Each row comes from the steps of one path. Every step used is in the known rows, and no mark comes twice. Write the path behind each row, first mark first.
Known rows
fumub > doku > nofu > vovab: [-26.6  -4.6 -12.6 -23.9  -3.6  -2.0  -6.4   5.0   4.5  18.1 -31.9   5.4
 -10.9 -41.8  -1.6  19.5  24.0  -3.2   5.5]
nofu > kizi > doku: [ -4.7  22.1 -12.4 -21.4   7.7  -6.9  -5.1   8.3  -3.5   1.2 -11.7  27.2
  21.3  31.2   2.7  11.2  -8.2   1.7   3.6]
kizi > doku > nofu: [-20.1  13.9 -17.9 -32.0  -6.1   3.6 -10.3   7.6   5.3   2.3 -18.8  20.9
   8.8  -0.9  11.7  16.4  -3.6   2.2   2.1]
vovab > doku: [ 11.6  -2.4  35.2 -10.1  -3.4  -1.9  -6.9  -2.5  -7.4  -2.0   3.7 -15.3
 -10.8  -1.9   4.4 -15.4  33.8  -4.5   6.2]
fumub > vovab > liba > kizi > doku: [-16.6   2.0 -42.5  47.8 -10.0  16.3   2.8   1.0 -14.5   6.3   4.9  46.8
  38.1  16.0 -16.8  15.9 -29.0 -30.6   4.3]
kizi > doku: [ -4.2   9.4 -16.0  -1.5   3.6   5.7  -7.5   2.6  -9.6  -2.6 -15.0  22.6
  18.9   6.5  -4.6  12.3  -2.9 -10.3   9.2]
liba > vovab > fumub: [ 29.1 -12.6  26.0 -37.2 -19.6 -12.0  -2.6 -15.2 -12.8   6.4   2.5  -7.7
   9.5   8.8   9.8 -17.4  -1.9  17.1   0.8]
kizi > doku > nofu > vovab: [-38.1   0.2 -28.9 -13.4   3.5   3.9 -11.5  -4.3  11.4   1.7 -14.4  15.0
   1.3 -18.9  -7.5  11.1  -0.1  -7.3   8.0]
kizi > fumub > vovab: [ -1.4  -9.6 -26.2  44.4 -11.2  27.4  -3.2 -10.7 -30.1  13.4 -14.5  24.6
 -27.8  32.4 -13.0  17.5  18.3 -21.7   0.6]
vovab > doku > nofu > kizi: [ -3.5  14.0  36.8 -60.5 -10.8 -14.5  -4.9   7.8  10.3   6.6  -2.2 -14.1
 -19.7  15.2  30.6 -12.8  27.2  19.6  -6.8]
vovab > doku > nofu > kizi > fumub: [ -4.1  25.3  16.4 -51.6  -2.5   5.1  -6.0   6.8  -9.6   1.3 -14.3   0.1
 -51.0  21.5  20.8  -1.3  35.2  17.3  -1.9]
fumub > doku > nofu > vovab > liba: [-22.6 -11.0 -33.7 -25.7 -11.7   1.0  -6.9   1.9   7.2   8.7 -14.1   9.1
  -7.4 -51.8  -0.7  22.3 -10.5   3.1   3.8]
liba > kizi: [-13.0  17.9  -4.2  20.9  12.4   1.7  11.4   8.3   2.6  -3.8   1.1   8.6
  13.0  -6.6  -8.4  -7.5  -1.8  -7.8   2.5]
liba > vovab > doku > nofu: [ -0.5  -8.8  32.5 -73.6 -33.2   7.8  -2.1  -9.9   2.6  13.8  -2.4 -15.5
 -31.1  -4.0  40.5 -14.7  38.6  14.7  -1.7]
kizi > fumub > doku > nofu: [-11.1  19.3 -22.2 -31.2  -4.2  19.1  -5.8  15.9 -21.4  13.5 -51.0  24.1
 -34.1 -16.0   7.7  32.8  29.8   3.6   5.2]
vovab > fumub > doku > nofu > kizi: [ 13.9  22.7  28.2 -64.4  -9.3 -36.5 -10.0  21.5  -6.1  17.7 -31.4   5.3
  16.6   5.2  14.0   7.1   9.3  30.3  -5.7]
vovab > fumub > doku > nofu: [ 14.9   8.9  23.4 -43.8 -13.9 -26.5 -14.9  15.7 -12.0  12.9 -35.6  -0.5
  16.7 -18.8   5.1   8.9  15.7  17.1   1.4]
fumub > doku > nofu > vovab > liba > kizi: [-37.7   6.9 -36.2  -7.2  -0.3   1.5   6.9  13.2  12.1   7.4 -14.0  19.4
   4.2 -57.1  -8.7  14.4 -11.5  -5.1   4.3]

Write each row's path
[ -3.6   4.8   7.8  53.6  -3.0  26.6   1.6  -4.5 -36.6   7.3 -10.9  19.3
 -26.3  24.5 -16.6  -4.8  50.0 -34.5   8.9]
liba > kizi > fumub > vovab > doku
[ 29.9   4.1  28.0 -15.0  -2.7 -23.5 -12.2  10.1 -24.7   9.0 -28.9   4.3
  25.6 -10.1 -11.8   5.0  15.0   6.0   6.6]
vovab > fumub > doku
[-51.5  17.7 -32.8   4.5  13.8   4.8   0.2   4.2  14.1  -1.8 -15.2  24.7
  11.6 -25.5 -14.6   6.1  -1.6 -15.9  10.6]
liba > kizi > doku > nofu > vovab
[-14.8  20.8 -37.8  14.3   7.6  10.2   5.1   9.1  -2.1 -13.9   6.0  34.6
  34.4  -9.6 -15.2   8.1 -36.6 -12.1   7.8]
vovab > liba > kizi > doku
[-14.9  17.4   0.7 -49.3  -7.7 -13.3   3.9  12.1  19.6   9.0  -3.6   1.1
  -7.9  16.3  24.4   3.1  -6.5  24.2 -12.0]
doku > nofu > kizi
[ -5.0  -4.0  32.5 -27.8 -28.9 -10.9  -5.9  -2.2  -0.7  24.9  -2.0  -2.4
 -17.3  39.0  25.5  -4.6  35.9   2.6 -13.2]
fumub > vovab > doku > nofu > kizi
[-34.8  -7.1 -49.1 -17.1  -4.5   6.4 -10.4  -5.8  15.4  -6.3   2.9  18.6
   4.1 -29.6  -6.0  15.5 -34.2   0.0   3.9]
kizi > doku > nofu > vovab > liba
[ -5.7  -5.7   8.2   3.6 -24.2  23.6 -12.4  -9.4 -26.2  14.7 -17.9   6.8
 -48.3  22.2   8.9   5.9  49.9 -13.1   0.0]
kizi > fumub > vovab > doku > nofu
[-32.7   5.3 -49.7  32.1  16.5  10.3   3.1  -2.2   4.2 -14.5   9.8  30.8
  25.9 -29.7 -31.8   3.5 -35.3 -21.5  12.3]
nofu > vovab > liba > kizi > doku
[-34.5  31.8 -21.8 -12.8   4.2   6.0   2.6  15.7   8.5  -1.6 -18.9  28.3
  20.6  -7.5   3.0  10.9  -4.2  -5.5   3.7]
liba > kizi > doku > nofu
[ -4.6   1.5  33.5 -40.7 -14.3  -2.1  -8.4   1.3   5.3   1.4  -4.2 -18.8
 -19.9  -9.2  20.5  -9.9  33.7   8.0  -0.9]
vovab > doku > nofu
[ -1.2  22.5 -16.9  -9.5  10.7   9.5   2.7   4.8 -14.2  -1.7 -12.7  17.3
 -29.9  31.4  -0.1   7.6   3.5   7.7  -0.7]
nofu > kizi > fumub
[-27.2   6.4 -33.5 -13.8   4.5  18.5  -7.9   5.2 -16.2  13.1 -46.5  19.7
 -42.7 -35.0  -9.2  27.9  33.2  -8.0  11.4]
kizi > fumub > doku > nofu > vovab
[ -5.7 -16.4  24.3   7.3   5.1  -1.3 -10.2 -17.3  -2.7  -2.5   6.7 -19.4
 -20.5 -21.2 -12.8 -18.4  37.4 -13.8   9.3]
nofu > vovab > doku
[-32.8  -9.8 -13.8 -13.2  -1.8  -1.7  -1.7  -5.7  20.1   3.3  -2.2  -7.5
 -18.0 -26.5   0.9  -0.1   2.9   2.8  -0.8]
doku > nofu > vovab
[ -0.8   2.8 -22.2  24.3  -7.2  13.7   0.9  -2.7 -24.4  17.9 -12.6  30.2
 -26.6  57.5  -2.4  17.7  11.8  -9.6  -6.0]
nofu > kizi > fumub > vovab
[-31.6   5.5 -45.6  18.9 -20.6  13.4   1.7   5.7   0.6  11.8  -0.3  45.4
  27.8   5.5   0.2  19.3 -28.9 -18.4  -3.6]
fumub > vovab > liba > kizi > doku > nofu
[-15.3  28.1 -20.2 -40.4  -0.7   6.6   1.9  11.4   1.0   3.8 -18.3  13.3
 -40.6  21.9  17.5  13.0   3.8  22.1  -7.6]
doku > nofu > kizi > fumub
[  2.6 -28.1 -24.7  30.8 -26.4   7.9  -0.5 -10.3  -9.0  12.2  16.8  14.9
   8.9  16.2  -3.0  11.0 -26.2 -12.8  -7.6]
fumub > vovab > liba
[ -9.9  22.3   1.9 -59.6  -9.8 -13.6  -2.1  23.4   4.8  22.2 -35.4  15.9
  -2.0   1.5  23.8  21.2  14.7  18.9  -5.6]
fumub > doku > nofu > kizi
[-13.6  -0.2  -4.3 -17.4   2.3 -20.6 -21.9  -7.3   1.2  -4.9 -12.4   3.7
  19.4 -16.2 -16.1  -2.5  -5.6   3.5   6.8]
kizi > doku > nofu > vovab > fumub
[ 13.1 -10.7  15.3   3.9   7.7 -24.8 -15.2  -3.5 -18.7   7.6 -24.5  -2.6
  19.3 -29.4 -27.7  -1.2  20.2  -4.8  13.0]
nofu > vovab > fumub > doku
